Known rows, with every way that one mark hangs from another:
{k_622 {k_174 k_671} {k_381 {k_695 k_72 {k_760 {k_848 k_701}}}}}: [ 1.71 -0.66 -0.69  5.39 -4.53 -6.43  3.01  4.10  4.40 -1.13 -2.32  0.37
  4.32  2.69 -1.19 -1.91 -0.32 -5.61 -0.52  3.72 -3.10 -1.13 -1.36  2.22
  2.13]
{k_701 {k_848 {k_695 k_72 {k_381 k_622} k_760}}}: [ 1.79  1.95 -0.20  0.91 -1.35 -4.98  1.42  3.56  4.08  1.66 -2.82 -3.49
 -1.68 -1.01 -0.42  0.84 -5.07 -4.73 -2.11  4.38 -2.07 -3.29 -0.63  1.45
  0.57]
{k_174 k_622}: [ 4.95  2.06  4.94  1.70  1.00 -0.73 -1.19  2.62  0.87  1.50 -5.49  4.79
  2.83  0.69 -1.11  0.42 -0.04 -0.72  1.29 -2.02 -8.92 -3.41 -1.59 -0.50
  1.19]
{k_174 {k_622 {k_381 k_695}} {k_671 k_252}}: [ 3.56 -0.90  5.80  3.64 -0.67 -3.93 -0.76  0.95 -0.76 -0.92 -2.91  2.58
  0.72 -0.24 -0.45 -1.51 -0.75 -4.55  1.10 -0.35 -6.90 -0.58 -1.43 -0.52
  4.15]
{k_701 k_848}: [ 4.40  4.17  2.14  1.76 -0.35 -2.94  1.09  3.52  2.81  0.78 -4.52  3.80
  3.64  0.43 -1.84  0.58 -0.57 -1.73  0.55 -2.42 -7.74 -6.03 -0.58  0.52
  0.12]
{k_252 {k_671 {k_174 {k_622 k_381}}}}: [ 3.54 -1.09  3.82  0.48 -0.81 -2.74 -1.67  0.20  1.64 -0.33 -6.05  4.49
  3.64  1.65 -1.69  0.26  2.45 -3.94  1.40  0.29 -6.65 -3.91 -1.52  2.38
  0.88]
{k_760 {k_695 k_381} {k_848 k_701}}: [ 2.98  3.41  0.80  4.57 -0.40 -1.91 -0.38  5.80  4.48  0.01 -2.12 -0.06
  0.96  1.49 -2.70  0.61  0.56 -3.13  0.21 -0.94 -6.74 -2.27  0.32  1.13
  1.11]
{k_695 k_72 {k_381 {k_622 k_174}} {k_848 k_701 k_760}}: [ 0.42  0.09  0.26  1.83 -2.42 -4.33  0.82  2.56  6.18  2.17 -3.22 -1.06
  0.86  2.84 -0.43  0.48 -3.69 -3.39  1.99  4.00 -3.56 -1.01 -2.07  1.54
  1.36]
{k_252 {k_671 {k_174 {k_622 {k_381 {k_695 k_760 {k_848 k_701}}}}}}}: [ 1.94 -1.39  2.24  0.85 -0.51 -4.72 -0.89  0.10  4.91 -0.56 -3.97  1.44
  3.13  3.40 -2.13 -1.27  0.74 -6.24  2.85  5.55 -3.35 -0.19  0.90  2.49
  5.07]
{k_622 {k_174 k_671} {k_381 {k_695 k_72 k_760 {k_848 k_701}}}}: [ 0.73 -1.62  0.79  4.56 -4.13 -6.87  2.80  3.58  5.12 -1.13 -2.90 -0.51
  5.65  1.52 -0.98 -2.75 -2.79 -6.72  1.61  5.48 -2.25 -0.30 -0.49  1.87
  3.07]
{k_695 k_72 {k_381 {k_622 {k_174 k_671}}} {k_848 k_701 k_760}}: [-0.13  0.27  0.55  2.45 -2.99 -4.66  0.77  2.54  6.43  0.05 -3.66 -0.69
  1.72  1.98  0.56 -0.01 -2.88 -4.30  1.82  5.23 -4.33  0.96 -2.58  1.41
  2.48]
{k_671 {k_174 {k_622 k_381}} k_252}: [ 4.62 -0.33  4.02  1.87 -0.74 -3.48 -1.38  0.42  0.08  2.28 -4.52  3.49
 -0.05  0.07 -0.78  1.45  0.17 -3.09  4.16 -1.69 -6.09 -4.27 -2.38  0.07
  2.28]
{k_701 {k_848 {k_695 k_72 {k_381 {k_622 k_174}} k_760}}}: [ 1.41  0.10 -0.58  1.96 -2.73 -5.94  2.49  2.49  4.29  1.57 -3.73 -4.11
  0.73 -0.26 -0.51  1.23 -5.82 -6.05 -1.80  3.77 -1.15 -3.22 -1.72  1.86
  1.43]
{k_848 {k_695 k_72 {k_381 {k_622 k_174}}} k_701 k_760}: [ 0.53  1.27  1.78  2.42 -2.48 -6.06  1.20  2.31  3.32  2.13 -2.04 -2.87
  0.17  3.60  1.15  0.66 -1.32 -4.91  0.38  2.78 -0.26 -0.41 -3.32  1.75
 -0.47]
{k_252 {k_671 k_174}}: [ 4.44  2.15  1.58  1.07 -1.23 -2.88 -1.51  3.28  2.03 -1.19 -4.87  5.90
  3.39  2.82 -1.16  0.74  4.04 -2.66  1.80  0.85 -6.87 -5.26 -0.84  1.61
 -1.82]
{k_381 {k_622 k_174} k_695}: [ 3.51 -1.23  3.23  3.93 -2.48 -2.93 -0.46  1.84  1.06  1.23 -5.18  2.15
  3.99  3.55 -1.97 -0.05 -0.46 -3.94 -0.32  0.55 -7.40 -1.69 -2.32  0.77
  2.52]
{k_174 {k_622 {k_381 {k_695 k_72 k_760 k_848}}} {k_671 k_252}}: [ 1.77 -3.02  1.92  3.22 -1.59 -5.18  0.66  2.25  1.97 -1.00 -1.35  0.11
 -0.34 -1.20 -0.08 -2.33 -4.80 -4.73  1.09  5.03 -4.52 -0.76  0.39 -0.78
  5.09]
{k_622 {k_174 k_671} {k_381 {k_695 k_760}}}: [ 3.44 -1.60  2.83  3.29 -2.76 -4.00  1.38  3.97  2.24 -0.93 -5.55 -0.69
  5.80 -0.24 -1.25 -1.01  0.10 -6.20 -0.13  1.34 -2.89 -1.08 -1.34  1.89
  3.51]
{k_622 {k_174 k_671}}: [ 4.15  1.55  3.33  3.38 -2.16 -2.68  0.46  4.09  2.09 -1.13 -6.12  4.32
  6.57  0.75 -0.53  0.39  0.67 -3.16  1.26 -1.32 -7.53 -2.80 -2.63  0.28
  0.77]
{k_622 k_174 {k_381 k_695}}: [ 3.24 -1.76  3.82  4.08 -3.09 -4.24  1.21  2.67  0.89  0.42 -4.64  0.43
  5.70  1.47 -2.59 -1.07 -0.53 -5.15  0.05 -0.93 -4.70 -3.48 -1.31  2.03
  0.89]
{k_622 k_174 {k_381 {k_695 k_72 {k_848 k_701 k_760}}}}: [-0.17 -1.92  1.16  4.13 -4.03 -7.31  2.90  2.22  3.85  0.57 -1.21 -1.54
  4.56  3.86 -1.08 -2.48 -1.44 -4.96  1.52  3.04 -1.48 -2.03 -0.49  2.29
  1.15]
{k_695 k_72 k_381 {k_760 k_848}}: [ 3.87  2.26 -2.09  1.88 -1.30 -1.95  0.82  7.35  4.61  0.82 -2.49 -0.19
 -1.51 -1.27 -1.47  0.82 -3.04 -0.92 -0.97  3.32 -4.97 -5.40  0.27  0.99
 -1.66]
{k_377 {k_695 {k_381 k_622} k_760}}: [ 4.52  2.04  2.89 -0.06 -0.56 -0.93 -1.31  4.34  3.34  2.94 -4.55 -2.32
 -1.43 -0.79 -1.27  0.84 -3.16 -4.36  0.76  2.64 -3.56 -1.29 -1.23  0.25
  1.21]
{k_848 {k_760 {k_695 k_72 {k_381 {k_622 {k_174 k_671}}}}}}: [ 0.35 -2.63  0.36  4.91 -3.68 -3.35  0.10  3.73  2.30 -0.94 -4.03 -3.78
  1.32  0.45  0.43 -0.16  0.53 -4.94 -1.93  2.06 -3.92  0.18 -2.79  1.90
  2.59]
{k_381 k_622 {k_695 k_760}}: [ 4.78  0.74  2.24  1.46 -0.19 -1.38 -1.28  4.25  1.96  2.03 -4.74  1.20
  0.70  1.97 -1.52  0.09  0.17 -2.76 -0.44  2.13 -5.58 -1.39 -0.79  0.28
  3.12]
{k_848 k_701 {k_760 {k_695 k_72 {k_381 k_622}}}}: [ 1.13  1.28  0.63  3.52 -1.28 -3.14 -0.59  4.33  3.08  1.86 -1.92 -2.30
 -1.76  2.46 -0.21 -0.24  1.69 -3.28 -0.09  1.21 -2.87 -0.47 -1.76  1.65
  0.74]

Rows:
[ 2.01  0.98  0.28  1.46 -1.29 -3.35  0.85  5.00  3.27  0.56 -1.96  1.43
  1.67  1.51 -0.06 -0.56 -1.43 -0.23  0.90  2.39 -5.51 -4.99  0.20  0.02
 -1.17]  {k_695 k_72 {k_848 k_760}}
[ 4.16 -0.11  3.65  2.84 -2.04 -4.22  0.91  3.07  1.26 -0.49 -4.39  3.48
  4.16 -0.34 -0.32  0.77 -1.30 -4.78  2.43 -3.07 -5.27 -3.36 -3.03 -0.04
  1.72]  {k_622 {k_174 {k_671 k_252}} k_381}
[ 0.72 -0.59  0.28  4.57 -2.76 -4.05  0.45  3.27  3.34  1.73 -2.90 -2.87
  0.76  3.12 -0.28  0.17  0.98 -4.58  0.11  0.56 -2.00 -0.29 -2.73  2.11
  1.62]  {k_848 k_701 {k_760 {k_695 k_72 {k_381 {k_622 k_174}}}}}
[ 1.31  3.00  0.49  2.12 -1.79 -6.64  2.77  3.30  1.65  0.25 -0.62 -1.08
  1.53  1.90  0.95 -0.37 -0.20 -2.52 -1.47  0.75 -2.27 -5.48 -0.47  0.79
 -1.66]  {k_701 {k_848 {k_695 k_72} k_760}}
[ 3.31 -1.41  3.78  4.69 -3.12 -5.56  1.01  2.35  0.22 -1.48 -3.08  1.62
  3.69  0.66 -0.79 -0.93 -0.68 -6.09  1.28 -0.95 -4.74 -2.00 -1.94  0.40
  2.66]  {k_622 {k_174 {k_671 k_252}} {k_381 k_695}}
[ 4.41  0.38  5.57  1.80  0.34 -2.57 -0.85  1.74  0.37 -0.02 -4.32  4.46
  1.25 -1.14 -0.02  0.17 -1.08 -3.24  2.06 -2.53 -7.41 -2.06 -2.47 -0.95
  3.29]  {k_174 {k_622 k_381} {k_671 k_252}}
[ 1.33  0.17  0.49  2.19 -3.40 -4.77  1.22  2.91  6.40  2.65 -2.80 -2.71
  1.00  1.74 -1.05 -0.43 -6.66 -6.18  2.71  6.16 -2.04 -0.40 -1.47  0.75
  1.64]  {k_377 {k_695 k_72 {k_381 {k_622 k_174}} k_760 {k_848 k_701}}}
[ 1.78  2.01  0.27  3.48 -2.30 -4.56  1.06  5.59  2.80 -0.50 -0.43 -1.36
 -0.88  0.22 -0.88  0.24 -3.67 -2.53 -2.11  3.54 -5.29 -4.92  0.14  0.83
 -3.39]  {k_760 {k_848 {k_695 k_72 k_381}}}
[ 2.60  1.04  1.08  0.80 -1.04 -3.48 -0.14  5.14  2.92  2.01 -2.98 -2.86
 -2.12 -0.55  0.20  0.78 -3.84 -3.92 -1.33  4.93 -1.91 -2.39 -1.19  0.84
 -0.79]  {k_848 {k_695 k_72 {k_381 k_622} k_760}}
[ 4.03  0.43  0.80  3.21 -0.91 -4.93 -0.32  0.88  2.75  2.08 -1.80  1.32
 -1.91  2.94 -1.47  0.78  0.78 -4.28  3.48  1.80 -3.77 -1.39 -0.75  0.45
  5.60]  {k_671 {k_174 {k_622 {k_381 {k_695 {k_760 {k_848 k_701}}}}}} k_252}
[ 5.06  2.34  4.85  2.31  0.85 -1.96 -1.42  2.30  0.15 -0.44 -3.93  6.11
  0.66 -0.06  0.72  0.57 -0.26 -1.67  2.45 -2.05 -8.96 -1.81 -2.26 -2.11
  2.98]  {k_174 k_622 {k_671 k_252}}
[ 2.41  1.90  0.24  3.75 -2.24 -4.86  1.28  5.19  1.74 -0.34 -0.34  1.72
  1.51  2.48 -0.52 -0.15 -1.75 -1.58 -1.86  2.00 -6.66 -5.66 -0.27 -0.18
 -2.93]  {k_760 {k_848 {k_695 k_72}}}
[ 2.33  2.14 -0.07  0.52 -0.47 -2.75 -0.27  4.96  6.99  2.64 -3.45  0.15
 -1.21  0.57 -1.11  0.34 -5.11 -3.04  2.17  5.80 -4.14 -1.40 -0.44  0.79
  1.23]  {k_695 k_72 {k_381 k_622} k_760 {k_848 k_701}}
[ 2.60  3.48 -0.09  1.22 -0.59 -3.46  0.90  6.34  6.61  1.42 -2.59  0.14
 -0.06 -0.49 -1.02 -0.22 -4.22 -2.69  2.90  4.76 -2.85 -3.03  0.73  0.93
 -0.64]  {k_695 k_72 k_381 k_760 {k_848 k_701}}
[ 5.14  3.29 -0.50  0.56  0.51 -0.26 -0.20  6.97  5.13  1.00 -3.99 -0.09
 -0.69 -1.39 -2.18  2.09 -2.31 -1.20 -0.34  1.37 -5.60 -4.37  0.39  0.73
  0.55]  {k_695 k_381 {k_760 k_848}}
[ 2.27  1.43 -1.63  3.12 -2.89 -3.47  0.97  4.41  6.77  0.40 -4.24  0.80
  0.71  1.56 -0.50  1.14 -2.57 -4.01  0.08  4.57 -5.15  0.00 -2.97  1.45
  2.45]  {k_695 k_72 {k_381 {k_622 {k_174 k_671}}} {k_760 {k_848 k_701}}}
[ 4.18  0.76  3.18  1.08 -0.26 -2.16 -2.20  0.80  1.38 -0.82 -5.66  6.15
  2.99  2.71 -0.93  0.62  3.36 -2.40  1.73  0.70 -8.22 -3.71 -1.35  1.17
  0.63]  {k_252 {k_671 {k_174 k_622}}}
[ 0.25 -3.62  2.67  2.76 -2.03 -4.60  0.73  1.25  1.57  0.52 -1.78 -1.84
  1.40  1.18 -1.08 -2.82 -2.48 -2.81 -0.47  3.85 -4.74 -2.20  0.46  1.19
  2.50]  {k_174 {k_622 {k_381 {k_695 k_72 {k_848 k_760}}}}}
[ 2.21 -3.28  0.88  2.20 -2.76 -5.11 -0.26  1.06  1.08 -0.92 -3.68  1.15
  1.36  1.89 -1.11 -2.09  1.96 -5.12 -0.36  5.45 -2.78 -2.98 -0.20  3.03
  1.07]  {k_252 {k_671 {k_174 {k_622 {k_381 {k_695 k_72 k_760}}}}}}
[ 5.50  5.27 -0.01  1.20  0.92 -1.52  0.37  6.18  5.31  1.76 -3.35  4.24
  1.85  2.81 -1.51  1.51  0.90 -0.85  1.65 -0.49 -5.82 -3.45 -0.47 -0.12
  1.17]  {k_695 {k_760 {k_848 k_701}}}
[ 4.87  1.82  2.87  3.43 -1.54 -3.67  0.41  3.65  1.06 -0.94 -4.04  5.08
  3.56  0.79  0.39  1.16 -0.34 -3.24  2.74 -2.61 -6.78 -3.15 -2.78 -1.31
  1.50]  {k_622 {k_174 {k_671 k_252}}}
[ 2.21  2.94  2.23 -0.51  0.84 -1.78 -1.26  3.34  6.54  2.47 -3.76 -0.37
 -0.69  1.99 -0.98  1.29 -2.23 -2.40  2.58  2.67 -4.94 -0.14 -0.91  0.89
  2.70]  {k_695 {k_381 k_622} {k_848 k_701 k_760}}
[ 0.86 -2.37  1.14  5.87 -4.12 -3.33 -0.18  3.79  2.15 -1.24 -4.72 -1.61
  2.59 -0.30 -0.70 -0.46 -1.39 -5.62 -1.63  2.07 -6.32 -0.47 -2.71  1.66
  1.86]  {k_760 {k_695 k_72 {k_381 {k_622 {k_174 k_671}}}}}
[ 3.25  4.45  1.55  2.07 -0.65 -5.37  1.57  5.69  2.73  1.60 -1.34  1.36
  1.64  2.60  0.92 -0.39  0.11 -3.17  1.45  2.12 -0.89 -3.15 -0.88  0.14
 -1.93]  {k_848 {k_695 k_72 k_760} k_701}
[ 2.12  3.32  0.84  1.85 -2.08 -4.52  1.28  5.41  5.77  1.57 -1.03 -2.21
 -0.32 -0.05 -0.85 -1.49 -5.08 -4.56  3.25  5.94 -1.69 -2.14  0.81  0.38
 -1.13]  {k_377 {k_695 k_72 k_381 k_760 {k_848 k_701}}}
[ 2.88  1.39  1.79  2.59 -0.03 -1.11 -0.78  5.87  2.00  0.20 -3.15 -3.45
  0.19 -0.66 -0.97  0.59  2.08 -2.68 -0.39 -1.42 -3.27 -2.58  0.09  1.34
  0.92]  {k_848 {k_760 {k_695 k_381}}}
[ 2.92 -2.13  2.67  2.94 -1.57 -3.57  0.67  2.80  0.60  1.47 -3.51 -0.28
  1.10 -0.12 -1.20 -2.34 -1.41 -3.54 -0.79  2.62 -3.53 -2.71 -0.47  1.39
  1.61]  {k_174 {k_622 {k_381 {k_695 k_72 k_760}}}}
[ 4.57  3.06  0.58  1.13 -0.83 -1.49  0.18  6.07  4.32  1.15 -2.46 -2.34
 -1.10 -0.88 -1.93  0.86 -3.16 -3.16  0.00  2.39 -4.31 -3.43  0.47  0.23
  0.02]  {k_377 {k_695 k_381 {k_760 k_848}}}
[ 3.31  3.16 -1.65  1.44 -0.85 -2.14 -0.05  5.42  6.32  2.68 -2.82  1.01
 -2.58  1.76 -1.31  1.19 -2.74 -1.84  0.05  3.96 -5.17 -2.23 -1.32  1.15
  0.37]  {k_695 k_72 {k_381 k_622} {k_760 {k_848 k_701}}}
